In the rows, 128 means zero.
Known rows, with every step that occurs:
bibe-domi-pimeg: [105 115 125 127 144 130 123 181 107 119 101 133 163 155 115 118 146 188
  62 148 150 127 130 140 136]
sofi-pimeg: [126 105 135 115 103 146 139 166  90 120 108 147 140 100 127 124 153 151
 129 139 111 163 141 135 116]
domi-pimeg-sofi-bibe: [147 110 156 105 136  84 179 116  89 147 108 160 150  46 111 153 168 136
 104 170 141 144 154 156 104]
zanibil-bibe: [120 139 157  90 120 108 147 179  98 123 151 133 155 125 142 169 148 177
 152 127 118 116 143 152 122]
zanibil-bibe-sofi-pimeg: [138 110 190  92 124 118 138 173  94 109 122 170 146 102  92 165 227 186
 151 168 106 161 131 160 108]
seras-domi: [123 163 109  95 145 154 122 165 106 129 118 134 131 105 137 125 139 174
 124 138 133 140 161 106 173]
naze-pimeg-sofi-bibe: [167 117 111  94 136  85 178 111  77 144 122 183 141  60 132 164 137 141
 117 160 133 142 159 171  92]
seras-sofi-pimeg: [122 123 132 100 108 151 116 127  86 115 117 161 135  69 116 137 203 144
 143 156 113 166 157 142 110]
seras-domi-pimeg-sofi-bibe: [148 136 131  93 170 110 172 123  96 143 112 170 145  34 105 139 179 149
  88 189 128 148 166 126 152]
bibe-domi: [113 138 114  97 136 141 111 177 112 111 119 135 144 166 144 108 117 194
  99 127 141 132 141 150 146]
naze-pimeg-sofi-bibe-teme: [143 115  80  98 123  97 151 102  71 132 107 180 118  86 125 136  95 146
 111 142 136 132 151 162  92]
pimeg-sofi: [128 138 153  94 126 109 136 119  92 146 107 145 125  90 160 146 149 139
 144 140 147 149 167 151  96]
domi-pimeg: [113 113 142 137 120 118 140 162  93 140  92 123 157 108 115 149 154 151
 101 143 151 130 140 123 117]
seras-domi-pimeg-sofi-bibe-kufi: [155 119 127  72 180 114 157 132 104 140 122 164 140  41  81  98 218 155
  86 192 158 165 164 149 133]
seras-domi-pimeg-sofi-bibe-zanibil: [135 105 109  89 175 120 167 123 101 150 116 175 162  32  94 113 175 158
  97 180 115 159 149 115 144]
bibe-kufi: [127 118 127  85 122 130 110 167 105 127 122 119 133 125 120  99 168 167
 138 125 171 152 148 156 104]
dulor-kufi-bibe: [132 106 128  73 138 121 112 148 113 138 162 142 184  63 127 159 159 133
 148 141 172 136 150 199 127]
dulor-kufi-pimeg-sofi: [125  77 173  93 159 125 114 120  89 158 130 155 141  26 126 146 211 111
 146 175 174 168 174 188  71]
bibe-kufi-pimeg: [123  90 153  97 138 146 108 169  97 130 124 127 140  85 101 119 201 161
 134 153 168 165 141 163  83]
teme-bibe-domi-pimeg: [127 126 141 130 151 108 138 177 111 115 126 134 174 175 130 124 125 200
  83 142 151  96 128 157 149]
teme-bibe: [141 149 150 112 118 111 143 155 101 126 136 126 147 137 158 145 111 172
 163 115 145 107 147 152 136]
zanibil-bibe-domi: [112 141 138  80 145 120 129 198 113 101 155 144 163 172 139 135 135 214
 113 130 115 110 133 169 143]
naze-bibe: [159 142 116  96 121 112 145 150 108 139 164 132 135 153 141 163 137 180
 135 120 129 121 146 154 118]

Rows:
[112 117 147 117 160 112 133 141 102 135  94 154 151 124 129 126 166 166
  67 169 153 138 148 158 110]  bibe-domi-pimeg-sofi
[134  80 131 101 143  95 173 119  92 152 113 169 167  46 102 128 162 146
 110 163 126 155 137 145  97]  domi-pimeg-sofi-bibe-zanibil
[136  98  98  83 119 128 151 155 102 131 140 149 160  83 114 109 117 176
 144 120 116 148 130 136 132]  sofi-bibe-zanibil
[134 110 117 106 146 116 151 175 108 110 118 150 167 123  97 114 138 194
  58 157 133 127 127 155 153]  sofi-bibe-domi-pimeg
[144 102 170 102 144 129 122 167  99 124 148 128 148 107 115 124 181 172
 155 147 167 134 139 178  94]  teme-bibe-kufi-pimeg
[151  76 164  74 141 130 102 141 109 126 138 178 176  40  78 154 239 139
 150 181 160 182 139 203 117]  dulor-kufi-bibe-sofi-pimeg
[176 110 146  96 124 120 137 142 105 126 138 169 127 132  93 160 216 186
 132 164 119 166 137 160 108]  naze-bibe-sofi-pimeg
[174 100 106  71 148  85 161 119  85 140 139 176 137  68 108 122 176 151
 114 163 164 158 157 189  70]  naze-pimeg-sofi-bibe-kufi
[150 103 192  91 160 108 133 126  94 140 145 149 139  81 129 130 201 152
 159 168 171 148 157 196  69]  teme-bibe-kufi-pimeg-sofi
[136 142  82  98 104 121 117 141 101 125 146 131 115 177 135 137  94 183
 130 106 130 111 139 145 116]  naze-bibe-teme
[160 118 184 112 121 121 133 150  98 115 111 162 139 116 110 141 188 180
 160 157 134 153 136 159 126]  teme-bibe-sofi-pimeg
[150 108 170  90 124 131 124 140 102 118 119 176 170  64  90 173 213 161
 140 176 132 176 127 177 120]  kufi-bibe-sofi-pimeg
[152 103 172  89 143 115 162 116  83 143 131 172 135  22 120 163 173 135
 138 178 130 163 157 173  91]  kufi-pimeg-sofi-bibe
[117  86 121  91 172 122 106 169 123 125 151 150 210 100  99 135 176 161
  71 168 178 126 131 204 139]  dulor-kufi-bibe-domi-pimeg
[ 96 140 124  94 105 117 119 173  93 112 134 130 132 146 135 143 105 181
 146 109 118 105 132 145 120]  zanibil-bibe-teme
[138 107 165 109 112 137 118 152  93 120  89 161 128  95  95 135 209 167
 138 162 132 182 139 137 113]  bibe-sofi-pimeg
[140  72 146  85 149 124 157 117  86 152 138 178 155  16 110 137 170 145
 144 169 115 174 141 160  83]  kufi-pimeg-sofi-bibe-zanibil
[119 144 140 114 167 125 143 128  95 152  97 153 138  66 123 143 188 144
  91 181 142 147 170 112 138]  seras-domi-pimeg-sofi
[127 130  93  91  99 127 129 146  93 112 119 139 119 109 119 110  78 169
 131 112 131 126 136 139 142]  sofi-bibe-teme
[144 106 157  78 169 126 145 133  97 122 141 182 146  70 120 132 165 173
  99 182 129 159 149 187 113]  kufi-pimeg-sofi-bibe-domi
[124 111 181 109 142 126 134 120  82 148 112 155 132  52 140 167 183 131
 139 169 144 162 161 159  74]  kufi-pimeg-sofi
[125 124 148  67 131 110 130 186 106 117 156 127 151 131 118 128 188 186
 148 130 144 131 141 175 102]  zanibil-bibe-kufi
